Known rows, with every step that occurs:
boki vupor belu simi: -1.48,-0.38,+1.37,-3.27,-1.48,+2.91,+0.89,-0.82,-1.30,+1.59,+0.68,+0.96,-1.59,+0.80,-4.04,-2.26,-0.20,-2.00,+1.63
belu simi: -1.29,-2.67,+0.32,-3.21,-2.07,+2.43,+1.42,+0.47,+0.17,+0.00,+0.55,+1.67,-3.57,-0.40,-2.29,-2.09,-0.92,-2.53,+2.38
vupor posip fipo somi: +0.46,-2.18,-1.28,-4.21,-2.15,+2.87,+0.23,+0.39,-1.63,+0.51,+0.66,+1.73,-0.14,-0.16,-1.32,-0.68,-0.67,-3.15,+0.83
posip fipo somi simi boki vupor: +1.56,-3.48,+1.40,-3.76,-2.39,+1.38,+0.27,-1.02,+0.18,+2.95,-0.83,+0.86,+1.66,-0.29,-0.33,-1.38,+0.45,-3.06,+1.24
fipo somi simi: -0.29,-4.16,+0.08,-5.08,-0.74,+1.24,+2.00,+1.31,-0.85,+0.32,-0.18,+0.80,-2.85,-0.83,-2.53,-1.14,-0.19,-2.42,+1.62
simi rimik: +1.54,-3.46,+0.85,-3.19,-2.96,+3.78,+1.41,+2.28,-2.40,+1.35,+0.79,+2.14,-3.20,+0.50,-2.83,-2.37,-1.71,-2.94,+2.50
rupeb fipo belu simi: -2.27,-3.39,-1.05,-2.93,-1.42,+3.25,-0.08,-0.98,+2.03,+0.28,-0.54,+2.59,-1.64,-1.34,-2.32,-2.52,-0.42,-1.57,+1.70
somi simi belu vupor posip fipo: -0.81,-1.46,-0.17,-4.82,-0.51,+3.16,+0.92,-3.38,-0.35,-0.20,+0.69,+2.00,-3.03,+0.52,-0.34,-1.26,-0.13,-2.72,+1.88
belu vupor posip: -0.62,-1.19,+0.76,-4.78,-1.26,+3.67,+1.78,-1.88,-1.48,-0.34,+1.54,+2.08,-2.97,+0.33,-1.57,-3.78,-1.28,-2.96,+2.63
simi boki vupor: +1.60,-2.82,+2.85,-2.66,-2.41,+3.79,+0.66,-0.82,-0.41,+2.16,+0.50,+1.22,-0.21,-0.17,-0.98,-3.41,-0.14,-3.29,+2.70
vupor posip: -0.25,-2.26,+0.42,-4.63,-1.46,+3.67,+0.64,-0.19,-1.64,-0.14,+1.82,+1.42,-3.13,-0.34,-2.01,-2.22,-0.98,-3.48,+2.15
fipo somi simi belu vupor posip: -1.16,-1.38,-0.60,-5.57,+0.01,+1.86,+1.90,-2.19,-1.22,-0.80,+0.14,+1.87,-4.31,+0.32,-0.83,-1.25,+0.64,-2.44,+1.80
belu vupor: -0.08,-2.46,+1.30,-3.51,-1.35,+3.77,+2.99,-0.68,-0.82,-0.26,+0.52,+1.90,-2.57,+0.21,-2.17,-3.95,-1.44,-2.16,+2.93
boki vupor posip fipo: +0.42,-1.12,+1.01,-4.48,-2.66,+3.86,+0.03,-1.56,-1.46,+1.62,+1.29,+1.03,+0.48,+0.65,-1.47,-2.05,-0.20,-3.82,+1.51
posip fipo belu simi: -1.38,-2.31,-1.12,-2.72,-1.26,+3.37,-0.11,-0.34,+1.63,+0.93,-0.52,+2.07,-0.58,-0.25,-2.27,-1.70,-0.88,-0.90,+1.27
fipo belu simi: -1.84,-2.26,-0.53,-3.30,-0.70,+3.05,+0.75,-0.01,+1.13,+0.39,-0.25,+1.91,-2.73,-0.44,-2.98,-2.41,-0.62,-0.95,+1.89
simi belu vupor: -0.14,-2.15,+0.85,-2.63,-0.48,+4.52,+2.80,-1.14,-0.80,-0.83,+0.21,+2.03,-3.43,+0.46,-1.48,-2.71,-0.13,-1.92,+3.05
posip fipo somi simi boki: +1.46,-4.57,+0.08,-3.19,-1.78,+1.42,+0.23,+0.02,+0.50,+1.80,-0.52,+1.42,+0.19,-1.14,-0.19,-0.76,-0.42,-2.77,+1.19
belu simi boki vupor: +0.04,-2.07,+2.22,-2.48,-3.03,+2.35,+0.28,-1.42,+0.69,+2.17,+0.25,+1.57,-1.17,-0.01,-0.72,-3.17,-0.02,-3.28,+2.64
posip fipo somi simi: +0.27,-4.16,-0.60,-4.41,-1.43,+1.45,+1.38,+0.94,-0.35,+0.85,-0.45,+0.98,-0.78,-0.65,-1.95,-0.35,-0.36,-2.36,+0.94
boki vupor: +0.36,-2.42,+2.33,-3.94,-2.00,+3.71,+1.84,+0.00,-1.26,+1.17,+0.47,+0.47,-1.18,+0.34,-2.77,-3.07,-0.09,-3.04,+2.56

Rows:
+1.20,-1.71,+2.68,-2.45,-1.32,+4.26,+0.07,-1.06,-1.63,+2.45,+0.99,+1.09,+0.10,+0.11,-2.58,-2.94,-0.36,-2.39,+1.95
simi boki vupor belu
+0.86,-3.96,+1.03,-4.66,-2.32,+2.24,+1.43,+1.64,-1.90,+1.53,+0.63,+1.66,-4.34,+0.24,-2.88,-1.82,-1.47,-3.05,+2.22
somi simi rimik
-0.31,-1.76,-1.02,-4.25,-0.70,+4.63,-0.72,-0.98,-0.27,+0.82,+0.74,+1.94,-0.32,-0.24,-1.98,-1.77,-0.95,-1.85,+1.04
vupor posip fipo belu
-0.14,-2.69,-0.73,-3.74,-0.57,+2.09,+2.37,-1.32,-0.10,+0.04,-1.11,+1.76,-1.56,+0.40,-0.89,-0.69,+0.37,-1.69,+1.49
posip fipo somi simi belu vupor
-1.59,-1.44,+0.13,-2.85,-0.97,+3.00,+0.82,+0.31,-0.93,+0.44,+0.96,+1.57,-3.16,-0.10,-3.88,-1.67,-1.08,-1.60,+1.56
vupor belu simi
-0.24,-2.15,-0.14,-3.07,-0.54,+4.75,+1.56,-1.57,+0.70,+0.65,-0.47,+2.33,+0.36,+0.30,-2.07,-3.62,-1.36,-0.52,+1.68
posip fipo belu vupor
-0.11,-1.27,+0.11,-4.11,-2.00,+4.00,+1.10,-2.16,-0.86,+0.13,+1.27,+2.35,-0.80,+0.52,-0.95,-2.98,-1.55,-3.02,+1.91
belu vupor posip fipo
+0.95,-3.25,-0.45,-4.56,-1.88,+1.38,-0.97,-1.07,-0.29,+1.68,+0.50,+1.77,-0.35,-0.98,+0.33,-0.51,-0.42,-3.54,+0.92
vupor posip fipo somi simi boki
-0.55,-0.82,+0.37,-3.91,-0.57,+4.49,+1.74,-2.22,-1.47,-0.98,+1.15,+2.27,-3.98,+0.70,-0.94,-2.50,-0.14,-2.58,+2.71
simi belu vupor posip
-0.15,-1.83,+0.14,-6.16,-2.09,+1.22,+0.32,-1.43,-1.34,+1.80,+0.17,+0.53,+0.17,+0.47,-1.58,-0.81,+0.58,-3.68,+0.71
boki vupor posip fipo somi simi
-0.37,-1.93,+0.83,-1.63,-1.25,+2.92,-0.38,-0.58,-0.12,+1.46,+1.01,+2.20,-2.23,-0.65,-2.14,-2.03,-1.17,-1.87,+1.89
vupor belu simi boki
+0.87,-2.22,+1.85,-4.87,-2.33,+2.36,-1.26,-3.08,-0.10,+2.79,+1.04,+1.01,+0.30,-0.11,+0.19,-1.91,-0.12,-4.10,+1.53
somi simi boki vupor posip fipo
-0.77,-2.72,+0.93,-2.21,-2.33,+3.32,-1.22,-3.00,+2.57,+2.40,-0.82,+2.61,+0.72,-1.04,-0.78,-3.47,+0.42,-2.31,+1.96
rupeb fipo belu simi boki vupor
-0.16,-2.44,-1.65,-4.78,-0.70,+2.02,+0.06,-0.71,-1.06,+0.12,+0.09,+1.32,-2.23,-0.17,-0.67,+1.05,+0.74,-2.89,+0.79
vupor posip fipo somi simi belu
-0.13,-0.87,-0.38,-3.25,-1.17,+4.63,+0.90,-2.57,-0.96,-0.42,+0.92,+2.53,-1.76,+0.88,-0.29,-1.68,-0.40,-2.62,+2.05
simi belu vupor posip fipo
-0.35,-2.83,-1.08,-5.71,-1.50,+1.35,+0.27,-0.30,-1.11,+0.76,+0.51,+1.26,-1.25,-0.50,-1.40,-0.16,-0.42,-3.28,+0.58
vupor posip fipo somi simi
-0.68,-1.82,-0.82,-5.86,-1.42,+1.38,+1.38,-2.08,-0.72,+0.37,+0.15,+1.91,-1.12,+0.11,-1.01,-1.77,-0.70,-2.74,+1.08
belu vupor posip fipo somi simi
+0.56,-2.21,+1.48,-5.71,-1.81,+1.06,-0.20,-1.89,-1.00,+2.21,+0.41,+0.85,-1.04,-0.31,-0.46,-1.99,+0.72,-3.91,+1.54
fipo somi simi boki vupor posip
+0.66,-1.12,+0.00,-4.62,-2.72,+2.81,+0.27,-0.66,-1.83,+1.65,+0.41,+1.05,+1.41,+0.67,-1.45,-1.42,+0.35,-3.56,+0.91
boki vupor posip fipo somi
-1.73,-0.03,-0.39,-4.37,-1.86,+3.21,-1.00,-2.61,+0.60,+2.02,+0.14,+1.67,+0.40,+0.73,-1.80,-2.23,+0.09,-2.17,+1.04
boki vupor posip fipo belu simi
+0.06,-1.70,+0.74,-1.97,-2.13,+3.30,-1.14,-2.24,+2.16,+3.00,-0.93,+2.11,+1.91,-0.01,-0.61,-2.80,+0.05,-1.66,+1.52
posip fipo belu simi boki vupor
+0.59,-5.11,-0.49,-4.38,-3.23,+1.43,+0.86,+1.45,-1.40,+1.57,-0.44,+2.42,-2.36,-0.73,-2.34,-1.08,-0.69,-3.41,+1.32
rupeb fipo somi simi rimik
-0.99,-0.35,+0.85,-3.82,-1.62,+2.91,-1.47,-3.15,+0.94,+2.31,+0.27,+2.02,-0.82,+0.11,-0.77,-3.38,+0.27,-2.45,+1.93
fipo belu simi boki vupor posip
+0.04,-2.53,+0.14,-2.93,-3.56,+2.40,+1.04,+1.66,-1.13,+1.36,+0.50,+2.53,-3.91,+0.58,-2.57,-2.16,-1.61,-2.79,+2.43
belu simi rimik
-0.62,-1.45,-1.05,-2.73,-1.63,+3.28,-2.26,-2.34,+1.85,+1.72,+0.36,+2.97,-0.01,-0.66,-0.06,-1.92,-0.86,-2.03,+1.27
vupor posip fipo belu simi boki
